Every row comes from one small tree of marks. The marks that hang from a mark follow it in brackets, in the order of their numbers. Every link used is in the known rows. Which tree was each row made from?
Known rows:
j_589{j_153{j_80 j_113 j_142}}: [ 0.99 -0.93 -0.16 -0.65  0.86 -1.18 -0.77 -3.59 -0.31 -3.74 -1.26 -0.07
  0.94  1.08 -0.59 -0.22 -2.13 -1.81 -2.39  2.26  1.58  0.54  4.20  0.25
  0.63 -0.73 -2.24]
j_841{j_153{j_610}}: [ 0.98 -2.10  0.18 -1.99  0.87 -1.83  0.44 -0.53 -0.98 -2.23  0.24 -0.67
  1.40  1.22 -1.08  0.31  0.85 -0.52 -0.74  1.19  0.24 -0.21 -0.61  0.90
  1.33  0.44 -1.40]
j_193{j_153{j_80 j_113 j_142 j_610{j_988}}}: [ 3.06 -2.39  0.97 -4.02  5.38 -2.81 -2.59 -5.51 -2.86 -3.09 -0.28 -1.55
  1.31  1.40 -1.58  2.53 -3.36 -1.72 -0.44  1.03 -0.68 -1.69  5.45  0.73
  1.01 -0.79 -2.10]
j_153{j_142}: [ 0.35  0.25 -0.25 -0.74  0.95 -0.86 -1.06 -1.25 -0.53 -0.28  0.06 -0.40
  0.26  0.20  0.44  0.09 -1.01 -0.37 -1.14  0.64  1.14  0.05  1.68 -0.47
  1.26 -1.80 -0.88]
j_113{j_153{j_142 j_610}}: [ 1.14 -0.14 -0.61 -1.18  3.18 -1.11 -1.60 -2.01 -0.33 -2.13 -0.89 -0.79
  0.03  1.13  0.01  2.34 -1.01 -1.39 -1.94  0.53  0.88 -0.90  1.62  1.16
  2.65  0.88 -2.61]
j_841{j_153{j_80 j_113 j_142 j_610{j_988}}}: [ 2.65 -3.08  0.44 -4.02  3.46 -3.01 -1.25 -3.99 -2.69 -4.26 -0.20 -2.13
  2.79  2.25 -0.55  1.74 -1.36 -2.90 -0.62  1.79 -0.01 -1.72  4.26  0.54
  1.83 -0.18 -2.25]
j_942{j_153{j_80 j_113 j_142 j_610{j_988}}}: [ 1.75 -1.57  0.46 -0.85  4.21 -1.84 -2.62 -5.65 -3.43 -3.98 -0.10 -0.39
  1.90  2.57 -0.38  1.56 -1.67 -2.07 -0.74  1.21  0.59 -1.59  5.17  1.55
 -0.43 -1.13 -1.46]
j_841{j_153{j_80 j_113}}: [ 1.29 -1.81  0.57 -1.52 -0.04 -2.65  1.81 -0.83 -1.06 -2.93 -0.20 -2.00
  1.69  1.73 -0.76 -0.29 -1.01 -1.42 -0.68  1.85  0.14 -0.57  2.57 -0.08
  0.29  1.73 -0.67]
j_153{j_113}: [ 1.56 -0.36  0.45  0.30  1.06 -0.44 -0.69 -1.66 -0.22 -0.98 -0.44 -0.08
  0.17  0.65 -0.41  1.01 -0.66  0.03 -0.28  0.32 -0.08  0.15  2.27  0.04
  0.05  0.67 -0.54]
j_142{j_153{j_610}}: [ 0.19  0.22  0.06 -1.07  2.52 -1.30 -1.25 -0.16 -0.57 -2.25  0.22  0.93
 -0.06 -0.76 -1.72  0.83 -0.80  0.55  0.32  0.77 -0.19 -1.20  0.69  1.24
  0.79  0.31 -1.12]
j_841{j_153}: [-0.16 -1.55  0.03 -1.41 -0.70 -1.57  1.28  1.03 -0.09 -1.01  0.08 -0.44
  0.94  0.20 -0.40 -0.54  0.18  0.13 -0.55  1.85  0.55  0.29 -0.51  0.26
  0.96  0.70 -0.11]
j_193{j_153}: [ 0.37 -0.80  0.43 -1.59  1.35 -1.33 -0.17 -0.29 -0.30 -0.11  0.03 -0.05
 -0.45 -0.61 -1.41  0.44 -1.61  1.13 -0.58  0.82  0.09  0.48  0.76  0.32
  0.07 -0.09 -0.05]
j_922{j_153{j_80 j_113 j_142 j_610}}: [ 1.62 -0.77  0.23 -1.77  2.76 -2.57 -2.05 -3.90 -1.14 -3.75 -0.86 -2.61
  0.93  1.48  0.24 -0.40 -1.08 -2.50 -1.28  1.51  0.14 -1.51  4.27  1.04
  0.49  0.29 -3.41]
j_922{j_153{j_80 j_113 j_610}}: [ 1.21 -0.96  0.32 -0.96  1.84 -1.64 -1.01 -2.34 -0.59 -3.42 -0.68 -2.14
  0.69  1.25 -0.07 -0.54 -0.04 -2.10 -0.34  0.70 -0.86 -1.68  2.84  1.44
 -0.74  1.81 -2.67]
j_153{j_80 j_142}: [ 0.51  0.28 -0.27 -1.22  0.53 -1.72  0.01 -1.99 -1.38 -1.40  0.11 -2.01
  0.57  1.32  0.58 -0.75 -1.62 -2.06 -0.89  0.55  0.59 -1.31  3.12 -0.50
  0.55 -1.47 -1.06]
j_589{j_153}: [-0.71 -0.74 -0.50  0.32 -0.61  0.51 -0.10 -0.12  1.20 -1.69 -0.86  1.77
  0.02 -0.75 -0.68 -0.53  0.22 -0.04 -1.45  1.25  1.00  1.35 -0.39  0.95
  0.22 -0.11 -0.73]
j_841{j_153{j_113 j_610{j_988}}}: [ 2.15 -3.31  0.69 -2.64  2.85 -1.48 -1.24 -2.26 -1.38 -3.12 -0.24 -0.33
  2.23  1.12 -1.05  2.21  0.04 -1.01  0.16  1.39 -0.86 -0.50  1.55  1.17
  1.39  1.17 -1.41]
j_589{j_153{j_80}}: [-0.54 -0.68 -0.55 -0.13 -1.06  0.03  0.68 -0.65  0.34 -2.49 -0.81  0.35
  0.29  0.17 -0.50 -1.41 -0.35 -1.77 -1.35  1.08  0.65  0.16  0.77  0.59
 -0.38  0.22 -0.88]
j_841{j_153{j_80 j_113 j_610}}: [ 2.29 -2.34  0.62 -1.98  1.46 -2.88  0.74 -2.59 -1.83 -3.93 -0.21 -2.27
  2.07  2.74 -1.30  0.34 -0.23 -2.05 -0.81  1.26 -0.24 -1.19  2.72  0.75
  0.54  1.37 -2.15]
j_610{j_153{j_80 j_113 j_142} j_988}: [ 1.27 -2.93  1.87 -1.75  3.57 -0.40 -0.77 -3.43 -1.17 -2.06 -0.47 -0.66
  2.14  0.32  0.95  1.29 -2.85 -2.60  0.00  1.84 -1.36 -2.76  5.53  0.52
  1.28  0.56 -1.81]

Write each row's tree:
[ 1.56 -0.76  0.56 -1.81  4.52 -1.01 -2.96 -1.82 -1.05 -3.00 -0.17  1.28
  0.53 -0.66 -1.46  2.59 -1.64  0.12  1.13  0.79 -1.45 -1.52  2.67  1.57
  1.09  0.99 -0.96]  j_142{j_153{j_113 j_610{j_988}}}
[-0.04 -2.52  1.23 -2.02  2.56  0.03 -0.18 -2.02 -0.94 -1.21  0.06 -0.53
  1.88 -0.17  1.43  0.37 -2.16 -2.82  0.19  1.62 -1.62 -3.06  3.58  0.58
  1.05  0.09 -1.32]  j_610{j_153{j_80 j_142} j_988}
[ 0.93 -1.05 -0.54 -2.11  2.94 -0.31 -0.73 -1.42 -1.05 -2.78 -0.95 -0.98
  0.41  1.38  0.41  2.55 -0.83 -3.08  0.30 -0.33 -1.83 -2.69  1.70  1.58
  0.98  2.81 -1.74]  j_113{j_153{j_80 j_610{j_988}}}
[ 0.51 -1.30  0.05 -1.07  3.08 -1.59 -2.03 -4.10 -3.28 -3.19  0.25 -0.38
  1.87  2.05 -0.14  0.77 -1.00 -2.08 -0.51  1.04  0.51 -1.72  3.21  1.37
 -0.29 -1.80 -1.11]  j_942{j_153{j_80 j_142 j_610{j_988}}}
[ 2.00 -0.17  0.33 -1.02  1.71 -2.14 -0.80 -3.52 -1.54 -2.19 -0.54 -2.01
  0.78  1.99  0.25  0.24 -2.28 -2.11 -1.03  0.83  0.65 -0.96  5.24 -0.59
  0.57 -0.64 -1.46]  j_153{j_80 j_113 j_142}
[ 0.44  0.48  0.10 -1.46  2.25 -1.71 -0.38 -0.58 -1.30 -3.04  0.25 -0.47
  0.40  0.08 -1.43  0.16 -1.36 -1.10  0.34  0.68 -0.71 -2.43  1.95  1.11
  0.23  0.49 -1.28]  j_142{j_153{j_80 j_610}}
[ 0.87 -0.60  0.22 -2.82  1.80 -2.91 -0.20 -2.13 -1.53 -1.38  0.02 -1.82
  0.18  0.45 -0.87 -0.11 -2.92 -0.79 -1.17  1.35  0.72 -0.69  3.59 -0.05
  0.50 -1.31 -0.97]  j_193{j_153{j_80 j_142}}
[ 1.60 -0.79  0.60 -2.27  4.25 -1.43 -1.89 -2.47 -1.81 -3.88 -0.07 -0.04
  0.92  0.18 -1.32  2.12 -1.98 -1.45  1.18  0.68 -1.92 -2.72  4.04  1.38
  0.46  1.31 -1.24]  j_142{j_153{j_80 j_113 j_610{j_988}}}
[ 1.59 -0.02  0.67 -1.30  3.05 -2.26 -1.13 -2.16 -1.51 -3.97 -0.08 -0.61
  0.37  0.68 -1.80  1.21 -2.04 -0.85  0.18  0.87 -0.76 -1.94  3.92  0.98
  0.34  1.17 -1.81]  j_142{j_153{j_80 j_113 j_610}}
[ 1.18 -1.18  0.59  1.37  2.75 -1.21 -1.71 -3.52 -1.79 -2.97 -0.20  0.94
  0.89  1.92 -1.44  1.15  0.15  0.51 -0.89  1.01  1.10  0.20  2.39  1.95
 -0.95 -0.03 -1.08]  j_942{j_153{j_113 j_610}}
[ 2.65 -1.82  0.67 -1.90  3.60 -0.58 -1.81 -4.15 -2.47 -3.35 -0.45 -1.26
  1.50  2.07 -0.61  2.19 -0.91 -2.93  1.01 -0.58 -1.95 -2.22  3.58  0.90
 -0.21  0.95 -1.60]  j_153{j_80 j_113 j_610{j_988}}
[ 3.09 -1.78  0.62 -2.28  4.89 -0.85 -3.91 -5.06 -1.90 -2.59 -0.44 -0.29
  1.62  1.37 -0.37  3.22 -1.16 -1.49 -0.13  0.28 -0.23 -0.80  3.88  0.53
  1.86 -1.30 -2.08]  j_153{j_113 j_142 j_610{j_988}}
[ 2.92 -0.90  0.47 -1.51  3.26 -2.42 -1.76 -5.09 -2.52 -3.58 -0.38 -2.30
  1.36  2.92 -0.74  1.34 -1.72 -2.66 -1.15  0.45  0.28 -1.59  5.33  0.03
  0.66 -1.03 -2.94]  j_153{j_80 j_113 j_142 j_610}
[ 1.22 -0.88 -0.63 -2.76  3.93 -1.06 -1.74 -2.84 -1.37 -3.12 -0.87 -1.43
  0.73  1.43  0.59  2.75 -1.73 -3.43 -0.63  0.35 -0.80 -2.60  3.18  0.95
  2.22  1.36 -2.43]  j_113{j_153{j_80 j_142 j_610{j_988}}}
[ 1.59 -0.84  0.13 -1.19  3.10 -1.74 -2.88 -3.07 -0.19 -2.77 -0.72 -1.24
  0.48  0.52 -0.07  0.14 -0.60 -0.90 -1.41  1.43  0.74 -0.42  2.96  1.32
  1.08 -0.23 -3.22]  j_922{j_153{j_113 j_142 j_610}}
[-0.05 -1.47  1.33 -0.73  1.27 -0.62  1.08 -1.61 -0.42 -1.28  0.08 -1.12
  1.25  0.43  0.93 -0.94 -1.81 -2.05 -1.10  1.76 -0.26 -2.23  3.48  0.43
  0.92 -0.16 -1.99]  j_610{j_153{j_80 j_142}}
[ 0.32 -0.44  0.16 -2.54  3.28 -1.24 -1.39 -1.03 -1.76 -3.06  0.24  0.03
  0.67 -0.44 -0.94  1.21 -1.40 -1.66  1.34  0.53 -1.90 -3.02  2.09  1.25
  0.42  0.76 -0.79]  j_142{j_153{j_80 j_610{j_988}}}
[ 0.27 -0.48  0.03 -0.06  2.12 -2.24 -1.12 -3.79 -3.00 -3.13  0.26 -0.77
  1.24  2.49 -0.57 -0.31 -0.78 -1.53 -1.35  1.22  1.59 -1.25  3.28  1.24
 -0.61 -1.84 -1.69]  j_942{j_153{j_80 j_142 j_610}}
[ 0.85 -3.19  1.96 -0.73  3.06  1.08 -0.55 -1.71  0.23 -0.91 -0.37  0.95
  1.56 -0.81  0.45  1.81 -1.28 -0.77  0.68  1.21 -2.07 -1.86  2.67  1.16
  0.86  1.75 -0.93]  j_610{j_153{j_113} j_988}
[ 1.29 -1.45  0.27 -2.23  2.41 -0.24 -1.17 -2.65 -2.28 -2.27  0.00 -1.09
  1.44  1.41 -0.05  1.19 -0.18 -2.97  1.26 -0.72 -2.17 -2.50  1.55  0.95
 -0.46  0.22 -1.16]  j_153{j_80 j_610{j_988}}
[ 2.07 -1.60 -0.11 -0.64  2.87 -0.93 -2.61 -4.34 -0.35 -4.06 -1.15  0.99
  0.80  1.12 -1.48  1.37 -0.92 -0.96 -2.56  1.75  1.82  1.20  2.79  1.37
  1.56 -1.44 -3.31]  j_589{j_153{j_113 j_142 j_610}}
[ 1.18  0.12 -0.64 -1.63  2.72 -1.61 -0.61 -2.52 -1.14 -3.16 -0.91 -2.03
  0.05  2.10  0.19  1.68 -1.52 -3.02 -1.71  0.43  0.39 -2.25  3.12  0.91
  1.93  1.26 -2.84]  j_113{j_153{j_80 j_142 j_610}}
[ 1.22 -2.99  1.72 -1.41  3.99  0.30 -1.70 -2.92 -0.17 -1.17 -0.23  0.68
  1.79 -0.45  0.86  1.96 -2.19 -1.07 -0.32  2.03 -1.05 -1.52  4.17  0.82
  1.90  0.26 -1.72]  j_610{j_153{j_113 j_142} j_988}
[ 1.56 -0.17  0.58 -0.74  3.58 -1.71 -1.85 -1.64 -0.57 -2.96 -0.10  0.64
  0.13 -0.17 -1.97  1.85 -1.31  0.56  0.01  0.97 -0.17 -0.92  2.53  1.33
  0.87  0.75 -1.52]  j_142{j_153{j_113 j_610}}
[ 0.55 -0.52  0.32  1.18  1.92 -1.87 -1.89 -3.20 -1.45 -2.07 -0.24  0.62
  0.81  1.21 -0.35  0.30 -1.48  0.54 -1.94  1.93  2.45  0.58  3.75  0.79
 -0.13 -1.39 -0.73]  j_942{j_153{j_113 j_142}}
[ 0.89 -2.08  1.85  0.24  1.43 -0.47  1.48 -1.79 -0.21 -1.80 -0.53 -0.96
  1.26  0.76  0.08 -0.09 -1.59 -1.70 -0.48  1.45 -1.46 -2.20  4.01  0.62
 -0.21  2.12 -1.72]  j_610{j_153{j_80 j_113}}
[ 1.63 -1.34  0.00 -2.50  3.68 -0.50 -3.28 -3.46 -1.93 -1.52  0.06 -0.10
  1.19  0.64  0.24  2.08 -0.51 -1.59  0.13 -0.13 -0.22 -1.01  1.70  0.60
  1.86 -1.85 -1.61]  j_153{j_142 j_610{j_988}}
[ 2.95 -0.87  0.35 -0.98  3.74 -1.70 -2.91 -4.66 -1.74 -2.57 -0.36 -0.88
  0.89  2.05 -0.95  1.96 -1.17 -1.01 -1.19  0.44  1.15 -0.17  3.84  0.43
  1.58 -1.50 -2.85]  j_153{j_113 j_142 j_610}
[ 0.91 -1.06 -0.22 -0.25  1.45 -0.58 -1.65 -2.87  0.62 -2.84 -1.25  1.24
  0.42  0.16 -0.86  0.45 -1.45 -0.32 -2.56  2.13  2.17  1.66  2.94  0.52
  1.31 -1.10 -2.09]  j_589{j_153{j_113 j_142}}
[ 0.47  0.67  0.33 -0.62  1.58 -1.99 -0.05 -0.53 -0.60 -2.91 -0.20 -0.51
  0.00 -0.15 -1.05  0.20 -2.67 -0.28  0.34  1.53 -0.59 -1.59  3.85  0.18
 -0.02  1.33 -0.48]  j_142{j_153{j_80 j_113}}
[ 2.74 -1.07  0.66 -0.69  2.36 -1.44 -0.52 -3.87 -2.17 -3.25 -0.47 -1.95
  1.12  2.60 -1.04  1.15 -0.80 -2.24 -0.08 -0.32 -0.85 -1.75  3.64  0.60
 -0.57  0.70 -2.16]  j_153{j_80 j_113 j_610}
[ 1.22 -2.04  0.04 -2.65  1.75 -2.73 -0.51 -1.67 -1.36 -2.34  0.27 -1.04
  1.50  1.63 -0.80  0.42  0.02 -0.79 -1.67  1.97  1.44 -0.13  1.20  0.58
  2.45 -1.08 -2.04]  j_841{j_153{j_142 j_610}}
[-0.12 -2.46  1.47 -1.72  3.04  0.72 -1.01 -1.42  0.03 -0.34  0.05  0.88
  1.47 -1.25  1.17  0.92 -1.68 -1.24  0.08  1.69 -1.02 -1.92  2.15  0.80
  1.96 -0.27 -1.11]  j_610{j_153{j_142} j_988}
[ 0.77 -1.23 -0.46 -1.53  3.30  0.29 -1.73 -0.96 -0.18 -1.75 -0.88  0.35
  0.23  0.29 -0.01  3.20 -0.24 -1.54  0.15 -0.28 -1.39 -1.50  0.39  1.67
  1.65  2.47 -1.51]  j_113{j_153{j_610{j_988}}}
[ 0.53 -0.40 -0.24 -2.02  1.61 -2.26 -1.55 -2.18 -0.95 -2.89 -0.32 -2.49
  0.60  0.96  0.60 -1.23 -0.42 -2.61 -1.24  1.20  0.25 -1.90  2.37  1.11
  0.26 -0.25 -2.94]  j_922{j_153{j_80 j_142 j_610}}
